Each row was made from one small tree. The marks that hang from a mark follow it in brackets, in alphabetical order. Every link used is in the known rows. Write each row's tree.
Known rows:
dubol[daka[lepe[vesa]] fefo]: [-15  -7  -4   4  30  13   5  -1  25  -1  -4  18   4  -5   4  -1 -13   5
  -5 -19  -6   4  19  -2   3   8   7   3   2 -23  13  -8  -3 -20   3  10
   6   4   0  -5  -9  16 -22  -8  -3   3  -2  14  14   0 -10   0  13   9
   0  -9  -9 -23   3  -3   4]
nurun[gibut lepe[fefo[dubol] vesa]]: [-18   5   6  -7  24   4  -3   6   1   0 -20  11  11  -9   4   8   8  -5
  -7 -18   0  10  24  -2   5  12  11  -1  15 -16  32 -16   1 -12  13  10
   2  -2  -7 -18  -7   2 -18   0   4   2 -17  10   5  -2  -9  13  18   8
  -7  -1   0  -5   9  -7   9]
lepe[vesa]: [-12   7   0   9  21   5   3   3   3  -3 -15  13   3  -9   0   6  12   5
  -5 -20  -5   7  23  -9  11  11   9   0   7 -16  24  -2 -10 -14   9   9
   6   7   2  -5  -1   8 -19   1   3  -1  -8  10  11   1 -11  10  10   9
   5   2   0 -16   2   2   7]
lepe[fefo nurun[gibut] vesa]: [-16  14  19  -6  23   8   0   6  14  -3 -24  -1  16  -8   3   6   1   0
  -4 -17  -7  10  30  -7   8   9  11  -1   7 -14  31  -2  -4 -14   6  10
  11   2  -2  -8  -8   3 -16  -8   1   3 -12   5   2   4 -13  16  13   5
  -9   1   0 -12   6  -2   8]
nurun[gibut lepe[fefo vesa]]: [-15   6   5  -1  23   6  -3   4  -6   0 -24  26  13 -12  11   7  11  -4
  -6 -18  -8   9  25  -3  12  11  11   0  17 -13  28 -11  -1 -16   9  13
  10   0  -5 -15  -9   3 -18  -3   3   2 -14   5   8   0  -7  13  15   8
  -8   4  -6 -10  12  -6  10]
dubol[fefo]: [-14   5   4   7  19   9   3   2   9  -2  -8  42   6 -10   3   4   5   7
  -3 -25  -9   7  23  -6   7  12   9   0   6 -15  11  -7  -7 -12   0  10
   1   8   1  -1  -3   7 -18  -1   0  -1  -5   7  11   0  -7   2  13  15
   6  -2   1 -16   2  -1   8]
vesa[lepe[fefo nurun[gibut]]]: [-15   5  18  -8  21   6  -1   9  -3  -3 -16  16   9  -6   0   8  -3  -1
  -4 -18  -6   6  28 -11   5  11   6  -1   8 -15  29   2  -2  -8  -1  22
  12   9  -3   2  -7   1 -13  -6   0   4  -8   6   3   1 -11   7  11  10
 -10   0   0  -8   5  -8  13]
vesa[lepe[nurun[gibut]]]: [-13   3  13  -6  20   3  -3   7  -2  -2 -15  20   3  -7  -5   5  -2   1
  -5 -17  -1   3  28 -10   5  12   6   1   8 -16  31   4  -2 -10   2  20
   9  13  -4   8  -4   2 -14  -4   6   6  -7   6   4   2 -11   7  11  12
  -9   5   2 -12   0  -7  13]
lepe[fefo nurun[gibut]]: [-16  15  21  -8  21   6  -3   6   4  -2 -20  10  18  -9   3   5   2   4
  -4 -19  -9   7  26  -7   9  10   8  -2   9 -13  27  -2  -7 -11   2  13
  13   6  -2  -2  -7   2 -14  -6   0   4 -11   3   1   5 -11  12  15   8
  -8   1   2 -11   6  -3  12]
dubol[daka[lepe] fefo]: [-15  -7   0   1  28  10   4  -2  13  -1  -5  24   6  -7   6  -1 -13   8
  -5 -21  -7   4  15  -2   6   8   5   2   2 -24   8  -7  -4 -19  -2  11
   8   7   1  -1  -9  13 -20  -8  -4   4   0  12  13   0  -9  -3  14  13
   0  -8  -5 -21   4  -2   7]
lepe[fefo[dubol gibut] vesa]: [-17   1   8   6  19  10   4   9   5  -4 -11 -42   9  -3   2  13   9  -3
  -5 -22   0   9  23  -5   6  10  11  -3   9 -18  24 -12  -8  -2  12  13
  -4  -1  -1 -12  -7   1 -19   0   1   2  -8  19   0  -3 -10   9  11   7
   9  -9   3  -8  -1  -1   8]
lepe[fefo vesa]: [-14  10   6  10  21   8   5   6  -2  -4 -15   9  13  -7   9   7   8   4
  -4 -22  -8   8  24  -8  12  10   9  -2   7 -15  23  -5  -9 -13   7   9
   7   4   1 -14  -6   5 -18  -2  -3  -1  -5  10   7   0 -10  12  12   7
   5  -3  -3 -14   8   0   8]
nurun[gibut lepe]: [-13   3   5  -3  20   0  -4   1 -10   2 -21  46   7 -13   5   3  14  -1
  -9 -20  -5   5  20  -4  12  14   9   0  18 -13  26  -8  -3 -15   6  12
   7   7  -4  -5  -3   3 -16   0   8   2 -13   0  10   1  -7   7  16  14
  -7   9  -1  -9   9  -5  13]
nurun[lepe[fefo vesa]]: [-15   7   4   8  22   6   0   3 -12  -3 -20  27  11  -9  12   6   6   1
  -6 -21  -5   9  17  -4  11  10  10  -2  14 -12  23  -8  -9 -12   8  11
   7   4  -4 -17  -9   5 -17  -3   1  -2  -6   7  10  -3  -7   5  14   9
   2   0  -1  -8  11  -2  11]
lepe[fefo[dubol] vesa]: [-17   7   8   6  22   8   1   7   8  -4 -16 -13  11  -4   2  10   5   1
  -4 -22   2   9  26  -8   7  11   9  -3   6 -17  25 -12  -7  -8  11   7
  -1   2  -1 -13  -6   4 -18   2  -2  -2  -8  14   5  -2 -12  10  17   8
   7  -7   4 -10   5  -1   6]
nurun[lepe[vesa]]: [-13   6  -1   7  20   2   0   1 -11  -1 -19  28   2 -10   7   7  14   1
  -8 -19  -3   5  16  -5  10  12   9  -1  14 -12  26  -5  -9 -15  12  11
   4   7  -4 -12  -4   7 -18  -1   7  -1  -7   7  14  -2  -8   5  13   9
  -1   5   0 -11   7  -2  11]
daka[lepe[nurun[gibut]]]: [-15   7  13 -12  23  -2  -2   2  -3   1 -21  10   7  -8  -3  -3  -5   2
  -6 -15  -7   2  24  -6   7  11   7   2  10 -14  27   3  -5 -20   9  15
  14   6  -1   6  -6   8 -16  -7   5   5  -8   4   8   2 -13   1  16  10
 -13   1   2 -11   3  -2   8]
fefo[dubol lepe[nurun vesa]]: [-17  11   3   3  18  11   0   5  -1  -3 -22 -16  -6   0 -12  17  -4   3
  -5 -20  10   7  17  -9   1  13  11   0   8 -16  32  -6  -4  -7  11  10
  -9   7  -2   0  -1   7 -17   5   8  -4  -1  15   3   4 -14  12  14   7
  -5  -5  14  -7  -9  -1   6]
daka[lepe[vesa]]: [-13   2  -1   4  23   1   3   1  -6  -1 -16  10   2  -6   0   0   1   3
  -6 -17  -4   4  24  -6  10  11   8   2  10 -15  24  -1  -9 -22  13  12
   9   6   1  -3  -4  11 -19  -3   4   0  -4   8  13  -2 -13   1  15   7
   1  -2  -2 -14   2   2   5]
vesa[lepe[fefo[dubol] nurun[gibut]]]: [-17   4  18 -11  21   5  -4  10  -4  -3 -15   5  10  -3  -2  12  -7  -1
  -4 -18   4   6  28  -8   0  12   8  -1   8 -16  32  -3   3  -5   4  20
   2   8  -5   0  -7  -1 -13  -2   0   4 -10  11  -1  -1 -13   7  13  10
  -6  -5   5  -6   4  -9  12]

Write each row's tree:
[-15  -6   5  -1  19   9   6   5   6  -3  -6 -28   3  -3  -3  13   7   3
  -6 -22   6   4  13  -3   6  10   6  -3   6 -23  18 -11  -8   1   5  12
  -7   6   2  -2  -3   1 -19   4   2   8  -6  20   2  -1  -8   4   9  14
   6  -6  -1 -14  -6  -1  11] : fefo[dubol[daka] gibut]
[-17  12  14   6  19  11   4   9   5  -5 -16 -39  13  -4   1  11   3   0
  -3 -17  -6   8  25  -8   7   8  11  -3  10 -19  25  -1 -11  -1   7  16
   8   1   1  -6  -9   2 -17  -7   2   4  -5  10   2   2 -12   7   9   6
  -1  -5  -2  -8   0  -1  10] : lepe[fefo[gibut] nurun vesa]
[-15 -12   0   3  26  14   5   1  15  -2   2  -5   4  -3   5   1  -8   4
  -6 -19  -7   3  17   0   5   7   6   1   5 -26   6 -10  -4 -10  -3  18
   3   5   2   2  -8  10 -21  -7  -1   7   0  16   9  -2  -7  -5   9  12
   3 -10  -9 -19   0  -2   9] : dubol[daka[lepe] fefo[gibut]]
[-17  -1  14  -4  23   9   1   9  -2  -5 -11  -5   8   1   0  10 -12   5
  -4 -20   8   5  20  -7   0   9   6  -2   1 -20  28  -4  -4   0   0  19
  -2   9  -2  -1  -8   3 -13  -2  -4   3  -3  17   1  -1 -12   3  13  10
   1  -7   4  -9   3  -7  13] : vesa[lepe[fefo[dubol[daka]] nurun]]
[-14  -5   6  -1  23   8   4   4   1  -3  -6 -15  10  -3   8   2  -4   5
  -5 -19  -5   3  14  -4  12   6   4  -1   7 -23  15  -5  -9 -10  -1  16
   9   4   4  -4 -10   7 -19  -7  -3   6   0  14   4  -2  -8  -2  10  10
   0  -9  -7 -17   4  -1  11] : dubol[daka[lepe[fefo[gibut]]]]
[-15  -2  -6  11  18  18   5   6   8  -3  -3  -2  -5  -5   3  15   7   0
  -2 -21  -3   7  20  -7   5  11  11   1  11 -22  13 -11  -3  -8   0  17
  -4   5   1  -1  -5   7 -21  -2   7  -3   0  16   8   1  -8  10   8  11
  -1  -6   2 -14 -11  -2   9] : dubol[fefo[gibut lepe[vesa]]]
[-16   2  14   1  17   7   2  11 -12  -5  -9 -14   9  -1   3  12  -1   1
  -4 -19  -1   4  23 -11   6   9   7  -3  12 -17  23   3  -6   2  -3  27
   7  10   0   4  -9  -2 -13  -7   1   5  -1  10  -1  -2 -10   1   9  11
  -6  -5   0  -7   0  -6  16] : vesa[lepe[fefo[gibut] nurun]]
[-15  -3  -1   3  12  10   2   7 -11  -3 -10 -25  -8  -1  -6  18  12   1
  -6 -22  10   5  13  -8   6  13   7  -2  12 -21  20 -11  -6  -2   5  14
 -13   8   3   3  -2   1 -18   7   9   1   0  18   2   0  -7   7  10  14
   2  -7  10  -8 -11   0  13] : fefo[dubol gibut lepe]
[-16  -7   7  -3  26  14   5   2  18  -2  -2 -17   5  -3   2   0 -15   4
  -5 -17  -4   3  17  -2   1   7   7   1   2 -26  10  -4  -5  -7  -2  19
   4   5   2   5 -11   9 -19 -11   1   8   1  15   5   0  -9  -6  11  11
  -4  -8  -6 -17  -3  -2   9] : dubol[daka[lepe[nurun]] fefo[gibut]]
[-17  -3   4   5  22  14   7   8  11  -5  -8 -42   8  -2   3  13   2   1
  -5 -21   2   8  20  -4   6   7   8  -3   6 -24  21 -16  -7  -2   8  11
  -2   0   0 -14  -8   2 -21  -1  -2   5  -7  22   0  -2 -12  11   8   7
   5 -11  -5 -13   0  -3   8] : lepe[fefo[dubol[daka] gibut] vesa]
[-17   9   7  -6  20  10  -2   6   5  -1 -25 -10  -5  -2 -12  18  -3  -1
  -6 -17   8   6  22  -8   1  14  12   1   9 -17  36  -8   1 -11  13  10
  -5   5  -3   1  -2   6 -18   5  11   0  -7  15   2   5 -13  19  14   8
 -11  -2  11  -7  -7  -3   7] : fefo[dubol lepe[nurun[gibut] vesa]]
[-17  16  10   6  21  10   3   6   4  -5 -21  -7  15  -4   3   7  -1   5
  -2 -18  -6   9  26 -10   8   8  11  -3   6 -15  28   1 -10  -5   7  11
  12   5   0  -7  -8   6 -16  -6  -1   0  -6   8   5   2 -12   9  14   5
  -2  -1   1  -9   3   0   8] : lepe[fefo nurun vesa]
[-16   3   1   8  18  20   5   6  10  -3  -7 -16  -4  -1  -3  15  -2   1
  -2 -18  -2   7  21  -8   1  11  12   0  10 -21  13  -8   0  -6   1  17
  -5   5  -2   3  -8   7 -19  -5   9  -1   3  15   6   3  -9   9   6   9
  -6  -5   3 -11 -11  -2   9] : dubol[fefo[gibut lepe[nurun vesa]]]
[-15   1   4   5  16   6   2   6 -17  -3 -12   3  10  -6  13   7  16   0
  -7 -22  -5   7  11  -4  12  11   8  -3  19 -15  18  -7  -9  -2   2  18
   1   4   0  -9  -9   0 -16  -3   3   2  -4   7   6  -4  -4  -1  12  13
  -1  -1  -4  -5   8  -3  16] : nurun[lepe[fefo[gibut]]]
[-14  11   6  -5  18   8  -3   5  -4  -1 -22  20  -2  -6  -7  12   0   3
  -4 -18  -1   5  19 -10  10  12   7   1  11 -15  29  -2  -5 -14   3  14
   4  10   0   7  -2   5 -16  -1   8  -1  -3   6   6   8  -8  13  10  11
 -12   4   7 -11  -6  -1  12] : fefo[lepe[nurun[gibut]]]
[-15  -3  -3   9  15  17   4   5   2  -2  -2   5  -4  -4   1  12   9   2
  -1 -23  -4   6  14  -8   7  11   8   0  13 -19   9 -11  -4  -8  -4  16
  -6   8   2   4  -5   5 -19   0   4  -1   2  14   9   1  -6   4   9  15
   0  -5   3 -15  -8  -3  12] : dubol[fefo[gibut lepe]]
[-16   0   3   3  21   5   4   7  -4  -3 -11 -26   9  -2   6   3   0   1
  -4 -17  -7   5  22  -4  10   8   9  -1  13 -22  18  -6  -8 -15   7  16
  11   1   2  -8  -9   6 -19  -7   1   3  -4  13   6  -4 -11  -1  12   5
   2  -7  -5 -10   4   1   6] : daka[lepe[fefo[gibut] vesa]]
[-17  -4   8   3  20  13   5   7   5  -5  -8 -32  11  -2   4  12   5   4
  -5 -24   3   6  14  -4   9   8   6  -4   6 -23  17 -14  -9   2   0  12
  -5   3   3  -8  -8   0 -18   0  -4   6  -6  19  -1  -2  -8   7  10  11
  12  -9  -1 -14   1  -2  12] : lepe[fefo[dubol[daka] gibut]]
[-18   0  11   2  16   8   4  10  -4  -4  -9 -24  11  -3   3  11  11   1
  -5 -24   1   7  19  -7   7  10   7  -5  10 -17  17 -12 -10   1   4  14
  -4   4   3  -6  -7  -3 -17   1   1   3  -6  15   0  -3  -9   6  15  12
   8  -9   2  -9   0   0  12] : lepe[fefo[dubol gibut]]
[-14  -7   0   7  23  15   7   2  19  -3   3   8   5  -7   5   7   2   5
  -4 -24  -6   5  16  -5   6   9   7  -1   4 -24   6 -10  -6  -2  -6  13
   0   7   1   0  -7   7 -20  -4  -2   6  -4  15   7   1  -5   5   7  15
   7  -5  -9 -21  -2  -3  12] : dubol[daka fefo[gibut]]
[-14   8   4   4  13  11   2   6 -12  -3 -13 -20  -6  -2  -4  17   6   4
  -3 -19   2   4  14 -11   7  11   7  -1  14 -18  21  -1 -11   0   2  19
   1  11   4   9  -2   3 -17   0  11   1   5  11   3   4  -8   5   8  12
  -7   0   7  -9 -11   1  17] : fefo[gibut lepe[nurun]]
[-18  -3   6  -4  20   4   2   8  -9  -2  -9 -29  12  -1   4   4   1   1
  -5 -22   0   4  20  -2   8   9   7  -2  12 -19  18 -11  -7  -9   6  17
   0   2   3  -3  -9   1 -17  -2   0   3  -5  15   0  -6 -11  -5  18  11
   5 -15   3  -8   2   0   9] : daka[lepe[fefo[dubol gibut]]]
